What can hang from each mark
G: L V
R: V
L: F G X
F: E
N: U X
E: F X
U: N
X: E N

Known rows, with every way that one mark hangs from another
[R V]: [-22.3  16.1 -28.4  10.0 -41.7 -34.0  15.0 -11.9  13.9 -41.6  10.9 -14.3
  33.3  -7.3  -1.8  15.8  12.8  40.9  12.2  11.3  42.0]
[X N]: [ 19.6  19.5  -9.1   6.3   4.1 -18.4  18.4  -8.8  21.9 -26.6  11.1 -13.1
  14.3  12.2  -0.4  21.9  -7.4  -6.2   9.9  21.2  35.7]
[X [E F] [N U]]: [ 13.7   0.7  35.7  -1.0  21.6 -14.2  20.2  19.7  11.4   6.5  11.5  -7.9
  -3.9  25.8  14.7   2.2  -9.8 -43.8  39.2 -23.7  -2.1]
[G [L F [X E]] V]: [-11.7 -23.4 -19.6  -8.2 -13.2  21.2 -22.9  -1.1 -24.5  17.6 -11.7   7.8
  -6.0 -25.0 -11.1 -20.7   8.4  27.5 -13.7  -4.3 -32.3]
[U N]: [ -0.3  33.7  -3.7  13.5  -4.8 -18.6  24.1  -0.4  14.5 -32.4  20.8  -4.5
  11.3  16.6 -10.9  32.9  -3.4  -1.1   6.5  12.1  48.1]
[G [L [F E] X] V]: [-10.8 -24.0 -32.8  -9.2 -20.1  25.4 -39.1  -1.9 -16.9  20.9 -18.0  12.7
  -0.4 -26.7 -19.2 -15.3  16.4  28.2 -24.6  -5.2 -31.3]
[G [L F] V]: [-20.5 -19.2 -22.1  -3.3 -22.2   1.5 -18.1 -20.8 -25.8  -3.0   9.5   2.5
  19.3 -28.5 -25.6  10.1  23.3  45.3 -27.2  17.4   6.7]
[N X]: [  1.8  22.0  -0.2   8.3   4.6 -24.1  26.8   2.1   9.3 -18.0   8.1 -12.0
   4.7  14.8  12.8  24.2  -5.0   6.1  11.7   9.2  28.8]
[G [L F [X E [N U]]] V]: [  1.5 -22.8  -4.0  -6.5   2.4  29.7  -1.6  -0.3 -29.4   8.2  -6.4   9.2
 -19.1 -16.9 -18.3 -36.0   2.4  -8.6  -2.5  -0.6 -41.8]
[X E [N U]]: [ 19.7  20.3  24.6   3.3  26.5 -13.0  37.0   8.9   7.1 -18.3  16.0 -11.0
 -14.2  19.1   7.1  -2.7 -17.9 -36.5  35.0  -2.5   0.0]
[L F]: [  0.2   6.1 -14.8  -0.9 -11.1 -11.2 -15.7  -8.8  15.9   0.6 -11.4  -6.4
  31.9  -2.7   8.3  33.1   8.1  33.0  -8.1  -5.3   6.5]
[G [L [F E] [X [N U]]] V]: [  2.4 -23.0 -18.0  -6.4  -4.7  34.4 -17.8  -1.0 -21.3  12.1 -11.4  14.8
 -13.9 -19.7 -26.1 -30.9   9.5  -8.0 -13.9  -2.1 -41.2]
[U [N [X [E F]]]]: [ -4.7  16.8  33.0  11.7  12.3 -13.9  31.6  27.6   3.8  -6.0  11.1   1.3
 -12.4  32.1  13.3  11.5 -12.2 -28.7  33.9 -18.2  18.2]
[N U [X E]]: [  2.4  24.7  33.0   6.2  27.5 -18.4  50.0  16.8  -6.1 -14.5  17.0 -11.0
 -21.5  21.5  14.6   2.0 -13.1 -28.5  34.3 -10.8  -3.3]
[G V]: [-20.9  14.4  -5.9   4.2 -16.8 -25.8   9.3 -18.5   3.3 -28.0  16.5  -9.0
  22.5  -8.6 -13.8  24.3   5.3  22.6 -20.1  10.0  48.1]
[L F G [X E [N U]]]: [ 17.9  -2.3  31.9  -4.1  29.4  29.4   6.0  11.9  -8.1  24.4 -28.9  -2.3
 -24.9  -1.8  27.7 -35.3 -21.4 -21.2  -4.7 -10.2 -55.1]
[E F [X [N U]]]: [ 10.4  -4.9  16.3  -3.0   5.5 -20.1  -3.9   4.5  36.7   9.7  10.8   6.6
   8.1  35.6  13.3  13.5  -0.6 -46.7  34.5 -20.5  23.3]
[G L]: [  1.3   2.7 -41.7   0.0 -15.6 -15.5  -7.3 -13.5  -5.1  -9.6  23.6 -11.8
  20.0 -10.4 -14.4  31.3  17.4  47.6  -5.1  37.0  30.3]
[N U]: [  2.8  28.8  -3.2   5.3   2.2 -24.8  27.5  -8.4  10.1 -27.3  24.0 -15.8
  17.2   7.7  -8.8  32.4   4.2   1.3   2.9  11.0  32.6]
[U [N X]]: [  0.2  32.1  12.7  17.5   7.9 -14.6  42.4   9.1   5.3 -31.6  17.2  -2.2
  -6.3  25.3  -1.8  20.3 -10.1 -18.8  18.2   8.4  36.7]

Rows
[  1.0 -25.9 -26.5  -7.3 -11.0  32.0 -29.7  -1.2 -15.9  16.3 -18.5  14.4
  -9.2 -21.5 -20.7 -26.3   9.5   5.9 -16.3  -0.6 -35.8]
[G [L [F E] [X N]] V]
[ 15.0  15.9  -2.4  -2.9   9.6 -11.3 -11.7   6.6  34.8  -1.1   2.6   8.2
 -11.9  22.9   7.6   4.0  -6.8 -32.0  26.5 -16.5   2.9]
[F [E [X [N U]]]]
[ -3.3 -25.9 -10.9  -6.0  -7.5  13.4  -8.9   5.2 -17.6  12.8   2.7   4.0
 -11.0  -9.8 -12.4 -23.5   2.5  -2.2   1.5   2.9  -8.3]
[G [L [X [E F] N]] V]
[ -0.1  29.8  26.5  14.4  15.6 -13.5  41.9  20.1   1.0 -22.3  14.5  -1.0
 -19.5  27.8   8.5   8.0 -17.1 -24.6  31.0  -5.7  19.2]
[U [N [X E]]]
[ -5.2 -12.9  35.4  -3.0  12.0  11.1   1.6  11.1  -7.0  22.1 -14.1  -3.3
 -18.5  -2.3  22.8 -32.2 -18.9 -17.6 -14.2  -8.5  -9.4]
[L [G V] [X [E F] N]]
[  9.2  -8.8   5.0  -3.6  -2.6 -22.9 -18.8   3.8  43.4  14.3   3.2   6.8
  14.5  33.1  20.5  18.4  -1.2 -29.5  30.8 -18.4  30.1]
[E F [X N]]
[-26.7  -4.8  21.1   0.3  -6.7  -3.7 -10.9 -21.8 -17.3   2.4  -5.7  -5.0
  19.1 -25.8   6.5   9.8   7.1  42.6 -49.5   9.1   9.3]
[L F [G V]]
[ 13.6  13.0 -11.2  -3.4   3.3 -13.7 -23.6   6.1  40.1   3.1  -3.7   8.1
  -6.1  20.9  13.9   7.8  -7.1 -18.0  22.8 -15.0   8.0]
[F [E [X N]]]
[-14.0  -7.2   7.7  -3.0  -5.2  19.2 -16.4 -10.5 -10.9  16.2 -28.8  -0.4
   4.9 -24.4  11.1 -14.1  -2.7  26.8 -49.2   0.3 -16.7]
[L F [G V] X]
[ 10.6 -12.1 -48.0  -6.1 -15.0  16.7 -27.3  -3.1  -3.7  17.4 -13.6  -0.5
  12.2 -14.6  -5.4   7.5  13.2  38.2  -9.2  13.7 -19.8]
[G [L F X]]
[ 12.1 -14.5 -21.1  -7.5   0.9  10.9 -27.4  -0.9  -0.8  15.1   1.1  11.7
  -4.1  -1.9  -8.6  -0.3  13.9   3.6  11.1   1.8 -27.2]
[G [L [F [E [X [N U]]]]]]
[ -9.8 -26.1 -15.3  -7.7 -12.8  12.2 -34.8 -11.1 -13.0  10.0  -0.5  18.7
  -3.7 -16.9 -18.4 -12.5  15.9  12.0  -9.1  -0.2 -16.6]
[G [L [F [E [X N]]]] V]
[-20.8 -22.0 -22.7  -6.2 -21.6   7.2 -35.0 -11.0 -21.8   9.9   0.4   8.8
  11.2 -28.6 -22.9   4.0  24.7  40.6 -24.6   2.8 -10.6]
[G [L [F E]] V]
[ -3.9  -8.7  46.5  -2.7  20.6  13.4  16.0  11.8 -13.6  17.0  -5.6  -2.8
 -24.9   0.0  15.2 -37.0 -18.1 -34.9 -10.7 -10.5 -16.1]
[L [G V] [X [E F] [N U]]]
[ 18.1  -2.8   4.8  -1.3  11.3  25.5  -8.8  -2.0   3.7  17.5 -32.8  -2.9
  -1.8  -6.9  21.4 -15.2 -13.2   3.6 -25.2   8.7 -26.7]
[L F G [X N]]
[  2.1  -6.3  27.8   0.4  14.4  30.0  10.1  -8.7 -16.5   5.0 -21.6   1.9
 -11.9 -14.8   2.1 -33.4 -10.7 -18.3 -35.3   4.0 -29.1]
[L F [G V] [X [N U]]]
